Each row comes from the steps of one walk. Every step used is in the known rows, and no mark comes twice. Write the walk behind each row, first mark first.
Known rows
boboz > gefi > tebu > vemop > tikel: 78, 201, -50, 20, -65, 37, 9, 26, -122, 39, -39, 125, -22, 96, 71, 75, -35, 104, -241, 92, 96, 78, -125
vemop > boboz > sali > tebu: 162, -26, -59, -145, 22, 152, -41, -154, 61, -36, -27, -13, 41, -187, 21, -179, 20, -11, 34, -237, 57, 280, -151
sali > boboz > vemop > tebu > gefi > sameg: -126, 51, 74, 276, 68, -113, -6, 12, -78, 5, 79, -59, -36, -116, 30, 461, -18, -19, 106, 309, -95, -294, 97
gefi > tebu: -18, 8, 22, -23, 11, -59, -17, 43, 15, -63, 193, -31, -1, 10, 65, -62, -39, -17, 80, -341, -61, -14, 36
sali > boboz: 29, -44, -59, 8, -91, -157, 0, 26, 106, 55, 32, 59, 135, 126, -48, -44, -7, -49, 215, -65, -68, -52, 34
tikel > vemop > boboz: 122, 42, -144, -68, -31, 61, -17, 25, -10, -7, -325, 72, 22, 51, -115, -228, 37, 62, 16, -138, -25, 166, -183
tikel > vemop: 86, -75, -83, -180, -65, 2, -15, 91, 26, 9, -148, 150, 66, 162, -195, -257, 2, 46, 56, -550, -33, 69, -57
tebu > sali > boboz > gefi > sameg: -38, 68, -37, 53, -36, -171, 26, 111, 45, 11, -90, -157, 165, 155, 13, 86, 31, -48, -27, 411, 60, -149, 278
tebu > vemop > boboz > sali: 210, -105, -201, -91, -103, 113, -14, 13, 6, -49, -200, 111, 66, 14, -32, -158, 40, 42, -67, 29, 19, 295, -71
sali > boboz > gefi > sameg: 21, 153, 3, 92, -62, -232, -3, 52, 54, 73, -124, -6, 212, 118, -2, 152, -18, -32, 64, 23, 44, -153, 108
gefi > sameg: -25, 47, 193, -9, -19, -100, -5, 86, 57, -53, 14, 53, 105, -15, -28, 24, -24, -30, 127, -591, -3, -41, 180
tikel > vemop > tebu > sali: 30, -184, -191, -95, 80, 150, -13, -4, -3, -123, -111, 244, -131, 151, -184, -194, 27, 32, -74, -244, -26, 5, 15
vemop > tebu: 37, -56, 41, 9, 78, 22, -33, -112, 111, -84, 64, 310, -76, 94, -77, -55, -26, -44, 71, -586, 2, -48, -35
boboz > sali > tebu: 122, -139, 15, -254, -6, 99, -40, -84, 96, -14, 144, 67, 83, -81, -61, -199, -14, -26, 85, -618, 51, 173, -35
tebu > sali > boboz: -38, -125, -107, -20, -59, -107, 27, 78, 97, -7, 65, -102, 88, 155, -52, -109, 40, -62, 131, 313, -57, -43, 196
vemop > boboz: 62, 79, 37, -1, -6, -7, -13, -30, 103, -31, -106, -12, 27, 29, -18, -158, 30, -31, 70, -107, 20, 117, -63
sali > tebu > gefi > boboz > vemop > tikel: -179, 129, 292, 32, 40, 43, 43, -62, -130, 123, 156, -317, -93, -330, 177, 170, -20, 15, -88, 345, 40, -20, -95
tebu > sali > boboz > gefi: 7, -7, -124, -52, -54, -141, 23, 68, 124, 44, -48, -146, 128, 297, -62, -121, 48, -62, -42, 483, 70, -87, 164
vemop > tebu > sali > boboz > gefi: 24, -33, -190, 65, 61, -56, -5, -84, 101, -21, -41, 86, -21, 267, -45, 14, 28, -60, -85, 423, 67, -161, 67
vemop > tikel: 51, 133, 122, -60, -24, 65, -19, -7, 87, 40, 135, 179, -44, 112, -45, -11, 0, -8, 130, -388, 39, 91, 27
vemop > boboz > sali > tebu > gefi > sameg: 26, 104, 59, -103, 119, 142, -34, 13, -20, -24, -28, -245, 36, -308, 11, 71, 49, 19, 41, 150, 37, 157, 25
tikel > vemop > tebu: 99, -105, -151, -60, 53, 97, -40, -61, 10, -60, -153, 400, -81, 131, -165, -127, -20, 48, 8, -600, -38, 2, -155
tebu > gefi > boboz > sali: -35, -81, -55, -165, 52, 32, -20, 125, 63, 32, 146, -188, 6, 22, 29, -42, 40, -59, 38, 287, 0, 36, 195

Write each row's walk
54, -140, -309, -113, 147, 189, -51, 24, -74, -13, -75, 137, -141, 20, -38, 7, 25, 31, -58, 189, -47, 15, -16 : tikel > vemop > tebu > gefi > boboz > sali
19, -86, 39, -318, 72, 128, -31, 42, 85, 28, 198, -135, 48, -52, -154, -168, 30, -9, 69, -183, 40, 116, 27 : boboz > sali > tebu > gefi
-139, -172, 47, 188, 65, 11, 35, -114, -48, -116, 82, -74, -165, -116, 202, 65, -25, -81, -174, 187, -6, -137, 120 : gefi > boboz > vemop > tebu > sali
82, 173, 38, 89, -67, -69, 30, 48, -62, -25, -447, -8, 149, -14, 10, 12, 13, 72, -245, 101, 129, 74, -57 : tebu > vemop > boboz > gefi > sameg
127, 208, -258, 1, 22, 31, -32, 6, -93, 0, -322, -67, -3, 71, 49, -119, 13, 89, -197, 211, 37, 96, -241 : tikel > vemop > boboz > gefi > tebu
-92, -6, 220, -221, 75, -4, 15, 45, 76, 32, 115, -194, 49, -70, -163, -187, 16, 1, 62, -184, 33, -6, -41 : sali > tebu > gefi
-91, -30, -19, 166, 46, -71, -9, -36, -1, 41, 131, -58, -71, 33, -39, 268, -2, -30, 89, 377, -84, -228, -17 : sali > boboz > vemop > tebu > gefi
-79, -82, -192, 72, -5, -100, 16, 75, -24, -57, 186, -174, 20, 45, 122, -16, 6, -34, 87, 490, -124, -86, 170 : gefi > tebu > sali > boboz
10, -81, -46, 229, -26, -92, -16, -150, 11, 0, 68, 170, -28, 13, 58, 221, -48, -49, 94, -67, -78, -163, -80 : sali > boboz > vemop > tebu
-82, 78, -102, 219, -63, 8, 18, 6, -143, 25, 294, -216, -119, -67, 261, 290, -11, 3, 24, 687, -100, -53, 124 : gefi > tebu > sali > boboz > vemop > tikel
11, 122, 198, 38, -89, 40, -10, -35, 12, 56, 173, 35, -66, 26, 29, 121, -21, -7, 54, -302, 33, 43, 6 : boboz > vemop > tikel
-59, 103, 174, 149, -74, -20, 22, -62, -75, 75, 120, -53, -75, -133, 247, 174, -44, -30, -23, 22, 17, 0, 14 : gefi > boboz > vemop > tikel
64, 32, 58, -49, -119, 63, 24, 47, -25, 28, -49, 264, 2, 87, -71, -42, -8, 77, -29, -274, 35, 147, -51 : tebu > vemop > tikel
-188, -14, 194, 30, -4, -108, 41, 110, -20, 64, 101, -387, -9, -96, 94, 54, 4, -52, -43, 345, -14, -135, 103 : tebu > gefi > boboz > vemop
-73, -68, -131, -19, 154, 68, -1, 38, -83, -2, -159, 91, -135, 2, -56, -14, 3, 40, -74, 150, -64, -109, -88 : tikel > vemop > tebu > gefi > boboz
-50, 28, -19, 121, -112, -8, 24, 5, -24, 63, 177, -120, -43, 51, 93, 190, 25, -23, 64, 517, -32, -17, 141 : tebu > sali > boboz > vemop > tikel
-138, -28, 62, 52, 173, 2, 2, -19, 29, -22, 63, 1, -137, -36, 36, 53, -2, -48, -20, 201, -18, -158, 26 : vemop > tebu > gefi > boboz
-7, -57, 17, 112, -149, -184, 12, 1, 35, 71, 66, -80, 114, 43, 37, 88, -24, -46, 137, 6, -73, -104, 16 : sali > boboz > vemop
79, -20, -28, 8, -93, -9, 33, 16, -6, -45, -287, 72, 68, 3, -59, -181, 21, 54, -82, 2, 9, 170, -130 : tebu > vemop > boboz
-154, 159, 204, 81, 6, 21, 26, 64, -80, 112, 173, -276, -119, -107, 153, 230, 7, -14, -37, 451, 12, -69, 71 : tebu > gefi > boboz > vemop > tikel
-143, 57, 234, 154, 122, -1, -13, 26, -51, -59, 117, -62, -105, -109, -23, 333, -16, -12, -3, -134, -19, -213, 119 : boboz > vemop > tebu > gefi > sameg
-175, -30, 203, -106, 93, -49, 44, 20, -5, 50, 54, -277, 35, -222, 42, -127, -6, -22, -19, 147, 14, -45, -36 : sali > tebu > gefi > boboz
25, 82, -25, 49, -71, 73, 15, 41, -141, -19, 79, 172, -64, -32, 99, 65, -43, 105, -70, -85, -38, 118, -81 : gefi > tebu > vemop > tikel
-19, 40, -103, 173, 80, -92, -2, -42, 16, -67, -87, 77, 19, 119, 35, 206, 6, -47, -78, 333, 53, -210, 184 : vemop > tebu > sali > boboz > gefi > sameg
2, -73, 114, 107, 25, 5, -27, -137, 41, -70, 99, 163, -99, 10, 0, 76, -48, -45, -4, -509, 2, -99, -52 : boboz > vemop > tebu
50, 3, 144, -93, -84, 98, 37, -74, -80, 28, -56, 204, 23, -143, -52, -103, -41, 109, -81, -391, 58, 189, -212 : sali > tebu > vemop > tikel
18, -161, 130, -145, -88, -19, 52, -23, -27, -22, -125, 103, 138, -122, -106, -254, -45, 73, -90, -512, 34, 117, -177 : sali > tebu > vemop
229, -57, -246, -221, 0, 220, -51, -103, -45, -12, -249, 69, 46, -155, -59, -270, 29, 82, -24, -247, 16, 332, -271 : tikel > vemop > boboz > sali > tebu
